Each row comes from the steps of one walk. Every step used is in the known rows, and no mark comes twice. Write the walk behind each row, first mark first.
Known rows
sopog/pelon: [ 2.873 -1.000  0.624 -2.543  3.490  1.836  2.270 -2.181 -1.699 -2.447
  0.055 -1.254  1.472  0.670  2.487 -4.251  5.403 -1.424 -2.356 -1.129
  3.347 -1.434 -1.844  1.234]
zodi/zivage/zutis: [ 2.523 -1.782 -0.237  0.599  1.858  0.230  1.275 -1.482 -1.166 -1.127
  3.091 -2.909 -1.881  0.176 -2.132  0.326  1.672  0.480  1.187  3.794
  2.383 -3.954 -1.954 -0.734]
pelon/sopog/zivage/zutis: [ 3.680 -0.086 -3.445 -1.074  1.450  0.084  2.480 -1.260 -1.816 -0.974
  1.045 -2.050 -0.747  2.625 -0.830  2.528  1.347  0.683  1.466  3.989
  1.978 -0.832 -1.021 -0.906]
fenis/zivage/zodi: [ 0.194 -4.704  1.622 -1.371  8.451 -3.138  0.668 -3.569 -3.514 -2.193
 -1.162 -1.771  2.148  3.736  3.150 -1.246  2.979 -2.245 -2.786  2.302
 -0.566 -1.739 -2.842  2.006]
fenis/pelon: [ 1.301 -1.941 -0.127 -2.384  3.646 -0.507 -0.965 -1.379 -1.012 -2.336
  2.751 -4.520  2.175  0.837  5.404 -2.709  3.591 -2.158 -3.334  1.317
  1.304  0.516 -3.562  3.064]
zutis/zivage: [ 2.539 -4.085  0.958 -2.877  4.690  0.273  2.672 -1.966 -1.621 -0.858
 -2.064 -2.549  1.435  2.899  1.837 -0.910  4.653 -1.653 -0.530 -0.676
  2.432 -0.878 -1.627 -0.031]
zivage/sopog/pelon/zodi: [ 1.033  0.264  2.336 -2.390  3.997 -2.015  3.029 -1.025 -5.755 -1.441
 -0.048 -1.205  0.806  0.556  2.321 -2.006  5.721 -2.049  0.627 -1.182
  5.674  1.015 -2.240  1.375]
fenis/pelon/sopog: [ 1.680 -1.137 -0.766 -2.051  1.151  0.692 -1.762 -3.229 -3.041 -3.491
  1.657 -4.264  2.400  2.935  6.827 -0.262  0.156 -3.422 -1.744  1.789
  1.026 -0.476 -1.774  2.144]
zodi/zivage/sopog: [ 3.076 -1.078  1.716  1.630  4.016 -3.425 -1.428  0.315 -2.720 -2.418
  3.538 -2.323 -1.474  1.419  0.439 -1.559  1.927  0.392  0.270 -0.564
  3.313 -3.208 -3.479 -1.211]
lukuv/pelon/zodi/zivage/sopog: [ 1.778 -0.817  2.114  1.577  4.000 -4.917 -1.782 -0.147 -4.329 -1.764
  2.648 -2.268 -1.326  1.375  0.414 -0.462  2.176 -0.243  2.117 -0.124
  3.862 -1.643 -3.434 -0.143]
zivage/zutis: [ 2.467 -1.121 -0.542 -1.525  2.522  0.777  3.034 -1.947 -0.646 -1.526
  1.716 -3.663 -0.723  1.650 -1.902  0.616  2.491  1.128 -0.446  2.673
  1.922 -2.236 -1.256  1.123]
sopog/pelon/zodi/zivage: [ 0.876 -1.904  2.403  0.695  2.651 -0.973 -0.042 -1.221 -5.061 -0.610
  1.923  0.282 -0.687 -1.160  2.662 -2.585  3.982 -3.364  3.066  1.540
  4.943 -2.089 -3.034 -0.876]
fenis/zivage/zutis: [ 2.763 -2.638 -1.772 -3.052  3.849  0.057  3.624 -1.548 -0.302  0.147
  0.405 -6.055  0.948  2.731 -1.784  1.866  2.000  1.788 -0.635  3.423
  1.795 -2.905 -1.077  0.627]
fenis/pelon/zodi: [-0.627 -1.162  1.616 -2.637  3.532 -2.136  0.904 -1.236 -5.094 -0.911
  1.403 -3.137  1.559  0.385  5.241 -1.217  4.882 -3.521  0.522  1.547
  3.763  2.366 -3.211  3.124]
pelon/zodi: [-0.205 -1.413  2.508 -1.868  3.587 -1.720  2.048 -1.611 -5.662 -0.513
  0.423 -1.137  0.402  1.296  2.893 -0.293  4.733 -2.650  2.567  1.073
  4.135  0.673 -2.341  2.061]
zodi/zivage/lukuv/pelon/fenis: [ 1.362 -2.717 -0.125 -2.085  4.308 -0.044 -4.843 -4.302 -3.071 -3.339
  2.948 -0.910 -1.495  1.212  0.009 -1.808  1.742  0.863  3.665  0.972
  2.069 -4.254 -4.206  2.752]
lukuv/zivage/sopog/pelon: [ 3.812  0.081  1.925 -0.673  4.365 -0.820  1.096 -1.143 -2.078 -2.815
  1.260 -1.413  0.593  1.010  2.289 -3.238  5.547 -0.375 -1.267 -2.147
  3.796 -1.228 -3.754  0.493]
sopog/zivage: [ 3.515 -1.140 -2.242 -0.504  3.693 -1.561  0.713  0.444 -2.158 -0.291
  0.800  0.929 -0.381  2.527  2.064 -0.252  4.197 -0.397  1.865  2.119
  2.235  0.694 -2.893 -1.053]
zodi/zivage: [ 1.834 -3.090  1.645  1.803  2.677 -0.553 -1.785 -1.245 -2.399 -1.278
  3.296 -0.678 -1.240  0.281  2.028 -1.989  2.207 -1.888  2.057  2.121
  2.500 -3.990 -3.301 -1.104]
sopog/pelon/fenis: [ 3.516 -1.231 -0.392 -4.963  3.842  2.810  0.548 -2.322 -1.985 -3.191
  1.919 -0.730 -0.024  0.244  0.770 -3.987  4.527  1.222  0.711  0.340
  5.573 -3.149 -3.311  1.654]
fenis/zivage/lukuv/pelon: [ 0.023 -3.516 -0.189 -1.022  5.719 -2.460 -3.625 -5.025 -2.469 -1.774
 -0.406 -3.652  1.358  3.899  1.550  0.008  1.733 -1.042  0.633 -0.180
 -2.020 -2.102 -2.556  4.030]
fenis/zivage: [ 2.327 -4.159 -0.530 -3.534  5.512 -0.809  1.555 -1.233 -1.188  0.566
 -0.607 -5.307  2.788  3.643  2.296  0.450  2.705 -0.114 -0.457  1.962
  1.729 -2.477 -1.974  0.962]
lukuv/pelon: [ 1.419 -2.464  0.184 -0.807  3.386 -1.657 -2.439 -3.604 -0.822 -2.089
 -0.025 -3.155  0.463  3.579  1.200  0.094  2.577 -0.049  1.108  1.024
  0.162 -0.607 -2.128  4.033]

Which walk is each row?
[ 3.512 -0.450 -3.075 -0.916  2.593 -0.350  3.020 -0.458 -0.931 -0.388
  1.369 -1.710 -1.224  1.768 -2.115  1.467  3.015  1.552  0.991  3.696
  2.200 -0.604 -1.729 -0.690] : sopog/zivage/zutis
[ 0.389 -3.653 -0.068 -3.037  7.108 -0.327 -1.656 -3.914 -4.310 -1.756
  1.488 -2.417  1.008  2.160  1.948 -1.636  2.047 -1.062  0.137 -0.595
 -0.074 -4.675 -3.581  1.727] : pelon/fenis/zivage/lukuv
[-1.607 -2.340  1.636 -1.677  5.111 -3.466 -1.012 -3.855 -6.139 -0.439
 -0.830 -2.267  0.985  2.404  2.466  0.706  3.508 -2.720  3.260  0.588
  1.444  0.459 -2.456  3.779] : fenis/zivage/lukuv/pelon/zodi
[ 0.541 -0.518  2.121 -2.764  3.641 -0.539  3.351 -1.843 -5.564 -0.884
 -0.450 -0.640  1.096  0.235  3.204 -2.339  6.031 -3.059  1.123 -0.198
  5.337  1.010 -1.950  1.758] : sopog/pelon/zodi
[ 3.135 -0.392 -3.600 -1.097  1.886 -1.148 -1.065 -0.608 -2.930 -1.493
  1.034 -0.748  1.105  2.996  5.314  0.758  1.927 -2.142  0.791  2.898
  1.746  1.475 -2.395 -0.676] : fenis/pelon/sopog/zivage
[ 0.689 -2.327 -0.776 -1.164  2.544 -0.635 -3.580 -5.776 -4.042 -2.975
 -0.451 -3.519  1.866  4.997  4.216  1.839 -1.192 -2.627  1.062  0.859
 -1.264 -2.423 -1.046  2.911] : fenis/zivage/lukuv/pelon/sopog
[ 4.230 -0.503 -0.259 -4.531  4.245  1.285  0.363 -1.504 -2.239 -3.621
  2.379 -1.384 -0.338  0.493 -0.017 -3.783  4.261  2.156  0.246 -0.849
  5.997 -3.155 -3.552  1.110] : zivage/sopog/pelon/fenis
[-0.149 -2.555  0.626  0.051  4.642 -2.015 -4.105 -5.256 -2.755 -2.966
  0.588 -1.916  0.074  3.066  1.584 -0.967  2.064 -1.516  0.732 -0.843
 -2.060 -1.661 -2.696  4.375] : zivage/lukuv/pelon
[ 0.594 -1.657 -0.207 -0.365  1.948 -0.314 -3.887 -5.907 -4.174 -3.738
  0.266 -2.468  1.070  4.499  4.206  1.133 -0.902 -3.003  1.123  0.428
 -1.291 -2.228 -1.107  2.960] : zivage/lukuv/pelon/sopog
[ 3.476 -0.602 -2.949 -0.516  2.024 -0.813 -0.275 -0.788 -3.374 -1.172
  0.358  0.657  0.276  3.597  3.670  1.313  1.881 -1.617  2.473  2.538
  1.974  0.338 -1.879 -1.370] : pelon/sopog/zivage
[ 1.068  0.230  3.120 -1.430  4.284 -2.301  2.386 -1.166 -5.918 -1.147
  0.416 -0.639  0.471  0.457  2.936 -1.639  6.298 -2.329  1.865 -0.846
  5.586  1.067 -3.243  1.225] : lukuv/zivage/sopog/pelon/zodi
[ 0.576 -1.106 -1.569 -0.107  4.518 -1.229 -2.862 -3.348 -5.430 -2.689
  2.026  0.513  0.419  2.149  4.810 -1.195  1.677 -3.824 -0.100 -0.462
 -1.556 -1.055 -3.212  0.499] : fenis/pelon/sopog/zivage/lukuv
[-0.724 -1.589  1.909 -1.393  3.445 -2.924 -0.006 -2.881 -4.935 -0.628
 -0.486 -1.985  0.382  2.148  2.271  0.721  3.989 -1.938  3.606  1.345
  3.048  1.512 -2.172  3.656] : lukuv/pelon/zodi
[ 3.849 -1.834 -0.505 -3.318  6.227 -2.924  0.231  0.207 -2.047 -1.606
  1.582 -5.188  0.854  3.343 -0.171 -0.065  2.097  2.870 -0.257 -0.169
  4.033 -2.861 -3.385  0.285] : pelon/fenis/zivage/sopog
[ 0.721 -1.940 -0.047  0.571  1.602 -0.564 -4.779 -5.775 -4.442 -3.563
  0.817 -2.128  0.462  3.790  4.071  0.915 -1.330 -3.263  1.934  0.893
 -1.061 -3.108 -1.344  2.131] : zodi/zivage/lukuv/pelon/sopog
[-1.049 -2.085  2.644  1.140  5.041 -1.163 -2.134 -3.794 -6.902 -2.122
  2.610  1.206 -0.812 -0.781  3.011 -3.532  3.124 -4.604  1.394 -1.341
  0.769 -3.531 -3.662  0.331] : sopog/pelon/zodi/zivage/lukuv
[ 3.455 -1.745  1.267 -1.552  5.403 -2.857  1.744 -0.231 -2.217 -2.187
 -0.210 -3.546  0.425  3.195  0.354 -0.777  3.605  0.491 -1.469 -2.379
  3.194 -0.961 -2.419 -0.501] : zutis/zivage/sopog
[-1.201 -1.226  1.102 -0.648  4.439 -3.653 -1.205 -3.203 -6.554 -0.679
 -0.315 -0.136 -0.019  2.054  2.434  0.389  3.910 -2.848  4.000  0.594
  1.639  1.445 -2.828  3.050] : sopog/zivage/lukuv/pelon/zodi
[-1.731 -1.619  2.237 -0.924  4.461 -3.132 -1.276 -4.064 -6.364 -1.274
 -0.140 -1.162  0.217  2.003  2.431 -0.019  3.648 -2.945  3.308  0.021
  1.430  0.710 -2.599  3.980] : zivage/lukuv/pelon/zodi
[ 3.121 -2.691 -2.607 -4.201  3.903  0.202  1.883 -2.204 -0.056 -0.415
  0.637 -6.151  0.373  2.742 -2.936  2.041  1.534  3.283  1.117  4.097
  2.670 -3.331 -1.615  1.644] : lukuv/pelon/fenis/zivage/zutis
[ 2.776 -4.328 -1.971 -5.004  5.597 -0.781 -0.907 -2.365 -0.974 -0.217
 -0.189 -5.425  1.949  3.679  0.720  0.732  2.057  2.110  2.085  2.785
  2.795 -3.143 -2.759  2.268] : lukuv/pelon/fenis/zivage
[ 1.103 -2.199  0.013  0.708  5.915 -3.040 -0.669 -3.252 -4.972 -3.385
 -0.479  2.253  0.407  3.643  4.082 -0.633  2.493 -3.338 -0.785  2.711
 -0.442  0.190 -2.802  0.343] : pelon/sopog/zivage/zodi
[ 0.868 -2.188 -0.383  0.912  5.823 -3.731 -1.675 -3.880 -4.684 -3.422
 -0.965  1.813  0.437  4.126  3.761 -0.149  2.190 -3.008 -0.309  2.902
 -0.984  0.556 -2.688  1.156] : lukuv/pelon/sopog/zivage/zodi
[ 0.640 -2.003 -1.014  0.340  4.809 -2.712 -4.169 -4.138 -2.945 -2.179
  0.275 -0.589 -0.180  3.299  1.424 -0.251  2.464 -1.250  1.727 -0.124
 -1.815 -0.608 -2.944  3.040] : sopog/zivage/lukuv/pelon
[ 0.236 -3.602  4.557  2.304  7.300 -3.210 -1.337 -4.192 -4.133 -3.281
  1.113  1.595  0.037  2.634  4.305 -1.597  4.602 -3.208 -0.017  2.125
 -0.868 -1.089 -5.163  2.265] : lukuv/zivage/zodi
[ 3.518 -3.649 -1.619 -6.035  5.736  0.963  1.450 -1.655 -1.330 -0.354
 -0.281 -4.521  2.468  2.292  1.407 -1.383  3.410  1.482  0.258  1.833
  4.321 -3.452 -2.685  0.965] : sopog/pelon/fenis/zivage
[ 0.849 -1.079 -1.192  0.304  4.508 -1.012 -2.327 -3.403 -5.733 -2.493
  1.478  1.428 -0.157  2.593  3.633 -0.822  1.704 -3.444  0.897 -0.681
 -1.386 -1.901 -2.866 -0.021] : pelon/sopog/zivage/lukuv
[ 3.777  0.253  0.810 -2.046  4.288 -0.351  2.047 -0.894 -1.959 -3.210
  0.657 -1.979  1.012  1.079  1.378 -3.967  5.021 -0.122 -3.052 -2.570
  4.029 -1.268 -2.290  0.503] : zivage/sopog/pelon
[ 1.168 -0.273  2.265 -2.993  4.468 -1.873  3.752 -1.127 -5.736 -1.179
 -1.240 -1.411  1.165  0.683  2.190 -1.866  6.072 -2.365  0.393 -1.608
  5.980  1.370 -2.095  0.811] : zutis/zivage/sopog/pelon/zodi
[ 3.646 -0.211  1.077 -0.647  3.782 -0.600  0.892 -0.680 -2.291 -2.913
  1.543 -1.468  0.222  0.136  1.228 -4.253  4.367 -0.540 -1.944 -1.881
  4.375 -2.407 -2.737 -0.686] : zodi/zivage/sopog/pelon
[ 3.243 -0.651 -3.454 -0.267  1.800 -1.600 -1.761 -1.685 -2.723 -1.178
 -0.308  0.075  0.221  4.307  3.221  2.080  1.440 -1.164  3.066  2.810
  1.165  0.830 -1.755 -0.243] : lukuv/pelon/sopog/zivage
